Known rows, with every way that one mark hangs from another
{tosatul {durad katab lizit}}: [-0.86 -0.24 -1.99  2.03  0.70  1.84  1.21 -0.42 -2.42  2.07  0.14 -0.15
 -1.42  3.78  2.47  2.26 -2.43 -0.61 -0.29 -0.03  0.67]
{mele durad lizit {nukuge pude}}: [ 0.43 -3.62  0.66 -4.69 -0.40 -1.60  0.86  4.55  2.64  0.06 -2.42 -0.37
  4.46 -2.55 -3.03 -4.16  0.52 -2.40  0.44 -1.17  0.61]
{tosatul {durad katab {lizit {mele nukuge}}}}: [-1.07 -1.85 -1.17  3.31 -0.49  1.17  1.53  0.02  0.02 -0.16  0.75 -0.02
 -1.58  0.81  0.33  3.84 -0.69  0.99  1.27 -0.69  0.01]
{sakodu {durad katab lizit}}: [-0.18  2.75  0.43  0.59  0.75  0.33  0.88 -0.04 -1.32  2.33 -2.46  1.47
 -1.44  2.80  2.14 -0.58  0.02  0.01  0.67  2.26  1.38]
{mele {durad katab lizit} {nukuge pude}}: [-0.83 -2.92  2.29  0.26  1.18 -1.18 -0.66  2.55  0.49 -1.50 -3.00  1.12
  2.92  0.48 -1.44  0.71  0.63 -0.59  0.38 -0.59 -2.27]
{sakodu {durad katab {lizit {mele nukuge}} tosatul}}: [ 0.14  1.85  0.93  3.73  0.26 -0.16 -0.21  0.88  0.94 -0.44 -0.33  1.77
 -2.17 -0.10  0.94  2.06  0.39  1.41  2.00  0.94 -1.39]
{lizit {durad katab tosatul} {mele {nukuge pude}}}: [-0.52 -1.50 -0.91  3.97  1.29 -0.11 -1.35 -1.36  1.57 -3.07  0.74  0.06
 -0.39 -0.28 -2.60  1.22  0.41  1.09  0.53  0.60 -1.94]
{durad katab lizit tosatul}: [-0.03  1.62  0.03  1.52  0.86  0.92 -0.33 -0.99 -2.70  0.78  1.11  0.72
 -0.80  1.78  2.48  1.86 -1.83  0.37 -0.51 -0.11 -1.83]
{mele durad nukuge}: [ 0.65 -0.20  0.08 -6.08 -1.23 -1.42 -0.70  1.09  1.69  1.06 -0.14 -1.60
  2.18 -1.78 -2.23 -4.35  2.46 -1.28 -0.28 -1.38  2.90]
{pude nukuge}: [ 1.80  4.19 -3.46 -4.28  0.67  0.34  1.36 -1.21 -0.86  3.88  1.04 -3.62
  0.58  1.11  1.19 -3.55  1.28  1.44  0.74 -1.29  2.78]
{tosatul durad}: [ 0.37  0.98 -3.65 -2.34  0.69  2.37  1.80 -0.84 -0.71  3.77  0.91 -2.39
 -0.40  2.30  0.62 -2.55 -1.89 -1.33 -0.79 -0.09  3.64]
{sakodu {durad {lizit mele}}}: [-0.20  2.32  1.29 -0.75 -1.02  1.27  3.07 -2.35  0.16  1.92 -2.12  0.06
 -1.64 -0.14  1.51 -0.33  0.48  1.33 -0.44  2.16  3.26]
{durad {lizit mele}}: [-0.56  0.51  1.06 -1.60 -1.57  1.71  3.14 -3.87 -1.03  0.91 -0.35 -1.01
 -0.64 -1.55  1.17  0.98 -0.05  1.82 -1.21  0.26  2.03]
{durad katab {lizit {mele nukuge}} tosatul}: [-0.26 -0.06  0.50  2.84 -0.40  0.17 -0.15 -0.49 -0.30 -1.53  1.63  0.68
 -0.99 -1.17  0.39  3.36 -0.24  1.91  1.08 -0.86 -2.55]
{lizit durad}: [-0.15  1.32 -1.34 -4.06 -0.93  0.22  0.32 -3.95 -0.55  1.70  0.54 -2.19
 -0.96  0.83 -0.44 -3.08  1.32 -0.52 -2.17  1.07  4.61]
{durad katab lizit}: [-0.51  0.88  0.07 -0.28  0.07  0.74  0.98 -1.42 -2.47  1.48 -0.47  0.26
 -0.38  1.67  1.76  0.69 -0.54  0.61  0.01  0.43  0.27]
{sakodu {durad lizit tosatul}}: [ 0.50  3.74  0.66 -0.30  1.24  0.92  0.61  0.03 -0.83  2.87 -1.26  0.15
 -1.26  1.92  2.74 -0.62 -1.51 -0.35 -0.91  1.42  0.74]
{lizit {durad katab tosatul}}: [ 0.14  1.87 -2.13  0.50  0.11 -0.05 -2.12 -2.74 -1.59  0.03  2.32 -0.37
 -2.33  1.95  0.47 -0.78  0.11 -0.47 -1.21  1.04  1.18]
{sakodu durad}: [ 1.03  4.00 -1.31 -3.66  0.58  0.85  1.34 -0.47  0.51  4.07 -1.79 -0.91
 -0.31  1.34  0.44 -5.38  0.53 -0.68  0.27  1.92  4.48]

Rows
[-0.05 -2.70 -0.79 -0.85  0.80 -0.95 -0.22  2.30  1.91 -0.71 -0.35 -0.62
  1.78 -0.98 -2.27 -1.80 -0.96 -1.73 -0.60 -0.41 -1.14]  {mele {lizit {durad tosatul}} {nukuge pude}}
[ 0.25  0.69  1.87 -2.72 -0.83 -0.17 -0.65 -0.49 -1.34  0.52  0.40 -0.32
  0.22 -0.23  1.86  0.38 -0.60 -1.03 -2.90 -0.73  0.26]  {mele {durad lizit tosatul}}
[ 0.83 -3.18  0.17 -0.17  0.56 -1.84 -1.59  5.57  1.72 -1.73 -0.48  1.25
  3.16 -1.28 -1.98 -1.74 -0.70 -2.32  1.42 -1.03 -3.12]  {mele {durad katab tosatul} lizit {nukuge pude}}
[ 0.94 -0.26 -0.07 -0.24 -1.67 -1.23 -2.21  0.31  1.28 -2.27  2.28  0.29
 -0.30 -2.56 -1.54 -0.42  1.94  0.19  0.90 -1.00 -0.30]  {lizit {mele {durad katab tosatul} nukuge}}
[ 0.74 -2.15  0.34 -6.77 -2.84 -2.21  0.51  3.47  1.96  0.79 -0.35 -0.77
  2.56 -3.31 -1.87 -4.66  1.77 -2.36  0.25 -1.54  2.68]  {mele durad lizit nukuge}
[ 0.01 -0.65  1.44  0.04 -0.31 -1.79 -2.56  2.24 -0.42 -1.25  0.66  1.03
  0.53 -0.18  0.31  1.63  0.54 -0.77 -0.16 -1.44 -2.17]  {mele {durad katab lizit tosatul} nukuge}
[ 0.35  3.56  0.24  2.55  1.57  0.50 -0.56  0.66 -1.48  1.75 -0.84  1.82
 -1.88  3.01  2.98  0.70 -1.34 -0.08  0.34  1.73 -0.71]  {sakodu {durad katab lizit tosatul}}
[ 0.20  3.08  0.66  3.77  0.14  0.84  0.51 -1.28 -0.96  0.24 -0.23  1.88
 -3.03  1.01  2.65  2.10 -0.69  1.39  0.52  2.11 -0.31]  {sakodu {durad katab {lizit mele} tosatul}}
[-1.38 -3.53 -0.76  5.54  2.00  1.81  1.99  1.06  0.64 -1.15 -1.37  0.31
  0.48  1.46 -0.68  4.21 -2.04  0.95  1.43 -0.25 -2.22]  {tosatul {durad katab {lizit {mele {nukuge pude}}}}}
[-0.20  1.09  0.45  2.89 -0.51  1.40  0.59 -2.67 -1.90 -0.85  1.64  0.75
 -1.82 -0.24  2.16  3.40 -1.24  1.87 -0.24  0.25 -1.54]  {durad katab {lizit mele} tosatul}
[ 0.56 -1.88  0.44  1.98  0.81 -0.57 -1.70  1.40  2.07 -3.03  0.21  0.58
  1.59 -1.81 -2.62  0.11  0.60  0.13  1.03 -0.69 -2.59]  {lizit {mele {durad katab tosatul} {nukuge pude}}}
[-0.11  0.17 -1.40  1.87 -1.11 -0.85 -1.91 -2.38  0.81 -2.33  2.83 -0.37
 -2.53 -1.09 -1.46  0.88  1.85  1.07  0.40  0.29  0.30]  {lizit {durad katab tosatul} {mele nukuge}}
[-0.32 -2.08  2.12  2.12  1.89 -1.07 -2.02  3.17  0.25 -2.12 -1.42  1.45
  2.31  0.56 -0.74  2.08 -0.71 -0.78  0.07 -0.97 -4.41]  {mele {durad katab lizit tosatul} {nukuge pude}}
[-0.53 -1.30  1.77 -1.79 -1.17 -1.93 -1.13  1.64 -0.09 -0.64 -0.78  0.75
  0.92 -0.40 -0.42  0.30  1.95 -0.48  0.19 -0.90 -0.17]  {mele {durad katab lizit} nukuge}
[ 0.02  1.17 -1.46  1.85 -1.15  0.32 -1.13 -4.66 -0.92 -1.64  2.93 -0.32
 -3.30  0.01  0.12  0.76  0.82  0.98 -1.05  1.33  1.46]  {lizit {durad katab tosatul} mele}
[-0.88 -2.28 -0.64  2.19  0.51 -0.30 -0.06 -1.98  1.80 -2.44 -0.79 -0.35
  0.11 -0.43 -3.40 -0.07  1.77  1.25  0.78  0.98  0.18]  {lizit {durad katab} {mele {nukuge pude}}}
[ 0.34 -2.74 -0.64 -3.20  0.89  0.03  2.36  3.59  2.24  1.25 -2.12 -0.78
  4.04 -1.73 -2.60 -3.93 -1.00 -1.19  1.48 -0.89 -0.31]  {mele lizit {nukuge pude}}
[-0.42 -0.21  1.53 -1.61 -1.33 -0.91 -0.36 -0.53 -2.02  0.08 -0.91  0.66
  0.10  0.78  1.27  0.36  0.95 -0.57 -1.15  0.17  0.91]  {mele {durad katab lizit}}
[ 1.09 -0.54 -0.60 -2.07 -2.00 -1.40 -1.30  2.36 -0.85 -0.21  1.69  1.16
  0.36 -1.14  0.76 -2.06 -0.24 -2.37 -0.21 -0.50  0.20]  {mele {durad katab tosatul} lizit}
[ 0.15  1.40 -1.06 -0.82 -1.46  0.83 -0.08 -5.09 -0.14 -0.54  2.72 -1.68
 -2.58 -1.01 -0.15 -0.37  0.58  0.78 -2.32  0.87  2.85]  {lizit {durad tosatul} mele}
[-0.13 -1.99  2.46 -0.57  1.72 -0.65 -1.01  2.60  1.16 -0.92 -1.65 -0.11
  3.11 -0.49 -1.04  0.82 -0.91 -0.89 -1.20 -1.36 -2.88]  {mele {durad lizit tosatul} {nukuge pude}}
[-0.48 -1.65  1.25  5.13  2.07  0.89  0.38  0.53  0.50 -2.41 -0.41  1.05
  0.99 -0.53 -0.65  3.59 -1.63  1.87  1.42 -0.45 -4.87]  {durad katab {lizit {mele {nukuge pude}}} tosatul}
[ 0.01  0.16  1.15  0.14 -0.68  0.69  1.01 -0.91  0.56 -0.43  1.42 -0.71
 -0.33 -2.33  0.19  2.07 -0.38  1.74 -0.15 -1.19 -1.03]  {durad {lizit {mele nukuge}} tosatul}
